Each row comes from the steps of one path. Every step used is in the known rows, and no mark comes twice. Write the path behind each row, first mark first.
(in the rows, 128 means zero)
Known rows:
fopa gobop vilegem: 116 126 122 119 150 153 126 133 101 153 133 155 122 112 144 97 113 136 147 158 144 129 137 109 142 122 105 134 133 129 153
mopime peko tusok vilegem rorapuz dibet kego: 111 150 99 106 89 102 153 85 169 121 133 38 133 151 140 169 117 102 138 84 109 159 110 153 129 113 150 118 139 120 139
mopime peko tusok vilegem: 146 121 143 120 145 114 109 74 153 120 140 102 142 145 149 127 117 126 153 109 152 145 108 132 143 112 101 142 120 130 141
vilegem rorapuz dibet tusok peko mopime: 110 108 133 125 98 130 172 87 164 110 118 87 149 120 88 143 135 107 110 68 123 109 132 156 139 132 114 123 104 136 107
peko tusok vilegem gobop fopa vepim: 142 153 136 134 139 127 95 144 88 117 137 165 90 149 165 170 131 150 132 189 144 170 132 118 112 137 150 115 175 129 121
peko tusok dibet: 156 124 128 125 129 142 117 91 163 118 154 99 143 135 136 117 125 129 120 113 133 129 111 132 141 135 128 167 139 123 114
biva dute: 184 111 135 119 118 128 101 147 142 131 142 157 183 132 147 77 139 133 151 119 123 111 124 134 127 137 100 202 133 108 134
dute biva: 154 104 126 135 128 118 106 149 150 122 140 163 167 118 158 76 132 137 156 104 130 109 114 139 135 123 105 199 150 127 138
rorapuz vilegem gobop: 122 134 116 136 147 99 124 162 115 119 107 153 134 125 121 131 117 113 124 127 135 151 140 135 115 132 115 112 125 127 111
dibet rorapuz vilegem: 111 125 110 131 107 101 150 128 133 135 128 115 142 107 128 110 158 114 124 100 117 130 141 127 104 113 109 124 103 138 125
biva dute fopa gobop vilegem rorapuz dibet tusok: 121 146 111 123 108 135 128 137 116 147 109 139 110 125 159 137 141 139 136 133 97 116 132 125 146 143 158 146 144 98 157
peko mopime: 157 105 135 113 126 119 127 119 157 124 145 148 167 98 132 75 130 110 140 98 128 121 125 130 136 132 83 172 110 127 116
vilegem tusok: 154 99 150 140 135 137 127 146 132 132 146 132 158 141 125 114 120 136 142 114 141 111 113 141 147 133 117 165 129 144 125
vepim fopa: 167 115 138 135 147 138 127 145 149 130 151 182 152 119 151 89 122 134 122 155 135 122 140 111 120 117 118 184 132 118 127
vepim fopa gobop vilegem tusok peko mopime: 129 130 180 126 162 168 128 110 103 142 133 153 93 108 106 120 97 134 118 176 158 116 125 112 148 121 121 106 100 116 140
fopa gobop vilegem rorapuz dibet tusok peko: 70 129 121 130 124 163 170 102 106 139 108 94 103 132 102 167 116 134 118 127 139 116 145 136 143 123 135 86 128 137 144
biva dute fopa: 196 122 143 125 113 112 81 143 150 131 132 187 167 131 168 61 148 149 151 126 96 117 109 121 129 141 121 212 139 97 137
rorapuz dibet tusok vilegem: 104 110 102 136 147 129 137 108 145 109 126 104 141 142 123 146 145 111 128 97 118 109 134 141 140 136 132 126 124 132 140
dute fopa gobop vilegem: 129 137 128 126 145 135 108 129 108 154 122 184 105 110 165 82 119 154 147 165 116 135 121 94 143 125 125 145 142 117 158
vilegem rorapuz dibet tusok: 114 107 105 138 105 129 173 133 152 122 130 100 154 131 124 150 137 117 120 80 121 114 141 152 139 131 133 148 135 140 117
vepim fopa gobop vilegem tusok dibet: 124 136 145 134 167 187 119 126 106 153 142 142 82 125 129 134 103 137 108 193 139 113 124 110 143 134 158 129 133 111 147
rorapuz vilegem gobop fopa: 129 138 117 132 135 94 114 190 100 124 111 161 114 127 137 136 119 129 131 161 132 147 151 117 109 127 137 100 131 137 112
fopa gobop: 136 106 118 128 142 142 122 139 123 130 130 175 151 113 141 89 127 128 147 140 132 141 136 114 145 114 100 160 132 132 137
kego dibet tusok vilegem: 126 113 108 126 150 139 108 101 159 95 129 111 136 148 115 140 158 124 132 93 119 98 132 132 126 137 125 108 131 133 135
rorapuz vilegem tusok: 122 116 134 141 143 117 140 152 118 130 132 125 141 139 113 132 123 129 135 118 139 113 125 144 144 137 122 136 112 151 126
vilegem gobop fopa vepim: 150 138 136 129 123 128 114 184 93 131 135 203 124 134 145 132 125 148 127 180 135 152 133 118 114 138 138 149 167 135 116
vepim fopa gobop vilegem rorapuz dibet: 96 150 107 126 128 160 171 144 116 165 133 148 96 103 155 134 105 124 114 183 123 133 155 108 129 120 152 139 140 110 155
vepim fopa gobop vilegem: 132 135 132 126 163 162 125 144 106 152 141 188 106 105 157 100 107 138 127 194 148 133 149 94 131 113 123 141 134 113 154
kego dibet rorapuz vilegem tusok peko mopime: 105 141 142 118 98 110 151 87 160 115 116 65 131 116 62 139 152 107 108 68 110 98 108 139 123 135 123 72 67 140 112
vepim fopa gobop: 151 116 129 137 156 152 121 149 127 130 140 207 138 106 152 91 121 129 130 178 133 144 148 97 137 107 118 166 131 114 138
tusok peko mopime: 146 106 158 114 123 129 126 91 155 118 131 139 162 112 101 79 127 122 134 102 134 116 119 133 131 126 83 149 102 129 114

Which path is each row?
106 124 106 144 153 119 122 129 130 99 103 111 123 143 118 171 131 102 118 103 124 137 134 146 127 140 143 89 134 118 124 : rorapuz dibet tusok vilegem gobop
145 119 129 133 146 128 108 95 139 115 150 115 133 140 156 127 134 134 146 128 140 140 129 128 129 124 113 139 141 125 134 : peko tusok vilegem
155 126 141 114 126 128 116 71 180 122 145 87 153 138 129 120 107 121 127 94 145 135 92 136 156 124 116 169 119 128 120 : mopime peko tusok dibet
123 161 108 130 104 99 114 133 125 118 120 81 83 120 137 172 141 118 96 137 121 163 136 114 95 122 170 69 126 123 96 : peko tusok dibet rorapuz vilegem gobop fopa
123 109 110 135 128 124 156 130 159 113 133 113 169 133 120 129 133 115 124 84 128 106 126 141 157 134 127 154 120 140 128 : rorapuz dibet tusok
120 142 111 133 104 86 124 179 102 130 110 132 106 110 137 140 144 123 118 141 119 154 150 111 85 111 141 77 121 134 109 : dibet rorapuz vilegem gobop fopa
161 138 156 127 138 141 83 153 95 158 123 170 114 135 160 99 125 160 158 165 116 113 102 115 155 145 141 162 139 101 163 : biva dute fopa gobop vilegem tusok
112 127 105 137 143 114 112 156 115 104 108 119 102 145 134 175 133 118 124 136 120 135 144 126 122 133 163 80 140 128 126 : rorapuz dibet tusok vilegem gobop fopa
101 140 137 134 104 121 151 103 147 122 114 67 132 141 69 151 148 130 110 86 113 97 112 136 118 128 140 75 90 147 122 : kego dibet rorapuz vilegem tusok peko
145 127 102 111 112 137 117 117 162 116 143 103 151 136 117 102 137 117 120 105 95 125 110 136 116 131 137 153 146 114 119 : tusok dibet kego
164 119 149 117 127 109 126 98 168 124 147 110 170 134 145 113 105 128 147 93 162 142 103 130 159 111 96 170 117 140 127 : mopime peko tusok
153 138 144 122 141 99 82 125 125 115 120 117 107 148 160 157 103 133 148 149 156 171 120 116 124 109 133 95 136 127 124 : mopime peko tusok vilegem gobop fopa
114 121 126 137 142 136 131 124 131 129 132 101 126 143 97 139 127 122 116 117 121 104 114 148 140 149 141 135 113 139 122 : rorapuz vilegem tusok dibet
108 122 157 132 104 109 151 96 130 124 118 83 130 110 76 130 146 110 115 85 127 115 118 144 121 124 107 87 68 143 109 : dibet rorapuz vilegem tusok peko mopime
128 137 90 111 100 112 155 144 165 120 138 101 171 131 124 108 127 107 132 93 95 127 117 137 137 127 143 158 135 122 134 : rorapuz dibet kego
109 119 166 134 152 168 126 115 86 151 121 126 108 142 100 130 99 155 140 159 157 113 117 124 153 124 119 101 123 139 149 : fopa gobop vilegem tusok peko
161 121 129 129 128 114 101 187 115 125 123 167 130 129 148 117 117 138 136 155 134 147 138 111 114 124 133 127 149 129 111 : vilegem gobop fopa
115 137 108 124 125 128 132 132 135 117 133 76 125 149 90 146 132 113 115 107 101 117 106 153 129 142 159 115 126 130 119 : rorapuz vilegem tusok dibet kego
118 116 161 131 137 118 141 106 126 118 121 112 136 126 76 125 122 119 128 101 140 108 116 149 146 138 102 110 80 145 115 : rorapuz vilegem tusok peko mopime
146 97 172 144 134 145 125 120 129 127 130 121 153 154 95 119 116 150 136 118 144 106 107 142 142 128 115 143 121 144 120 : vilegem tusok peko
104 121 152 148 112 119 148 113 117 132 117 86 130 135 84 143 142 134 116 105 130 115 123 140 116 117 123 89 93 148 119 : dibet rorapuz vilegem tusok peko
118 155 121 131 133 109 127 190 80 128 121 196 110 131 132 149 128 138 120 183 133 155 144 120 110 141 140 123 148 143 118 : rorapuz vilegem gobop fopa vepim
90 127 136 113 107 140 177 82 140 133 120 66 119 119 91 152 121 115 110 84 137 96 133 151 133 140 119 98 107 135 121 : gobop vilegem rorapuz dibet tusok peko mopime
97 165 90 111 111 148 172 152 121 153 135 124 96 111 149 141 108 116 112 170 103 144 152 115 119 114 169 119 154 102 152 : vepim fopa gobop vilegem rorapuz dibet kego
147 131 130 140 154 117 93 117 122 107 125 122 116 142 152 153 118 126 135 132 146 167 129 130 116 128 125 105 151 110 117 : peko tusok vilegem gobop
107 161 116 133 101 100 136 178 82 136 119 168 101 116 135 154 153 132 108 165 118 162 146 116 87 126 147 99 137 140 114 : dibet rorapuz vilegem gobop fopa vepim
148 124 135 121 116 139 129 163 109 140 156 196 142 133 150 105 139 157 139 174 131 126 131 112 125 133 127 186 156 150 132 : gobop fopa vepim
84 126 132 130 111 150 176 98 125 141 117 72 119 144 98 166 117 139 110 103 140 96 137 148 128 133 135 100 131 139 132 : gobop vilegem rorapuz dibet tusok peko
119 111 138 122 123 124 155 86 169 100 121 99 163 121 83 123 132 104 114 68 130 101 119 146 157 136 108 128 90 136 114 : rorapuz dibet tusok peko mopime
112 150 101 130 105 106 116 150 116 129 109 107 90 114 122 147 147 115 98 141 101 146 141 116 82 123 161 75 121 124 103 : tusok dibet rorapuz vilegem gobop fopa
128 129 131 140 150 134 96 157 81 106 120 180 94 152 139 177 149 144 124 173 139 146 144 126 106 138 146 98 167 138 121 : dibet tusok vilegem gobop fopa vepim
130 119 182 118 137 146 131 95 118 143 136 99 123 129 90 116 104 134 132 116 156 94 107 141 143 141 102 114 102 138 128 : gobop vilegem tusok peko mopime
114 146 107 130 105 116 140 83 153 121 139 67 120 115 126 142 153 114 102 98 118 136 125 130 113 124 138 115 109 126 113 : peko tusok dibet rorapuz vilegem
138 115 125 135 122 132 126 98 133 126 147 104 117 140 160 148 137 135 142 125 134 146 143 138 110 122 118 136 157 125 125 : peko tusok vilegem rorapuz
160 143 135 114 133 137 82 140 106 154 121 191 121 119 175 71 132 154 158 169 109 122 118 104 137 137 125 172 141 92 166 : biva dute fopa gobop vilegem
78 127 98 126 123 153 172 131 109 145 120 104 109 121 130 161 121 122 124 123 133 123 150 133 149 128 136 108 137 136 147 : fopa gobop vilegem rorapuz dibet tusok
135 120 126 137 155 122 93 133 115 117 113 151 122 137 138 128 125 120 136 137 127 150 135 133 101 132 116 111 146 112 122 : tusok vilegem gobop
120 135 124 128 122 139 126 132 103 162 118 175 91 110 169 103 123 155 143 162 108 141 136 105 123 122 129 141 159 117 148 : dute fopa gobop vilegem rorapuz
114 162 94 119 97 88 125 170 134 119 105 114 107 116 124 148 149 115 112 124 102 137 143 105 88 122 157 61 117 133 111 : kego dibet rorapuz vilegem gobop fopa
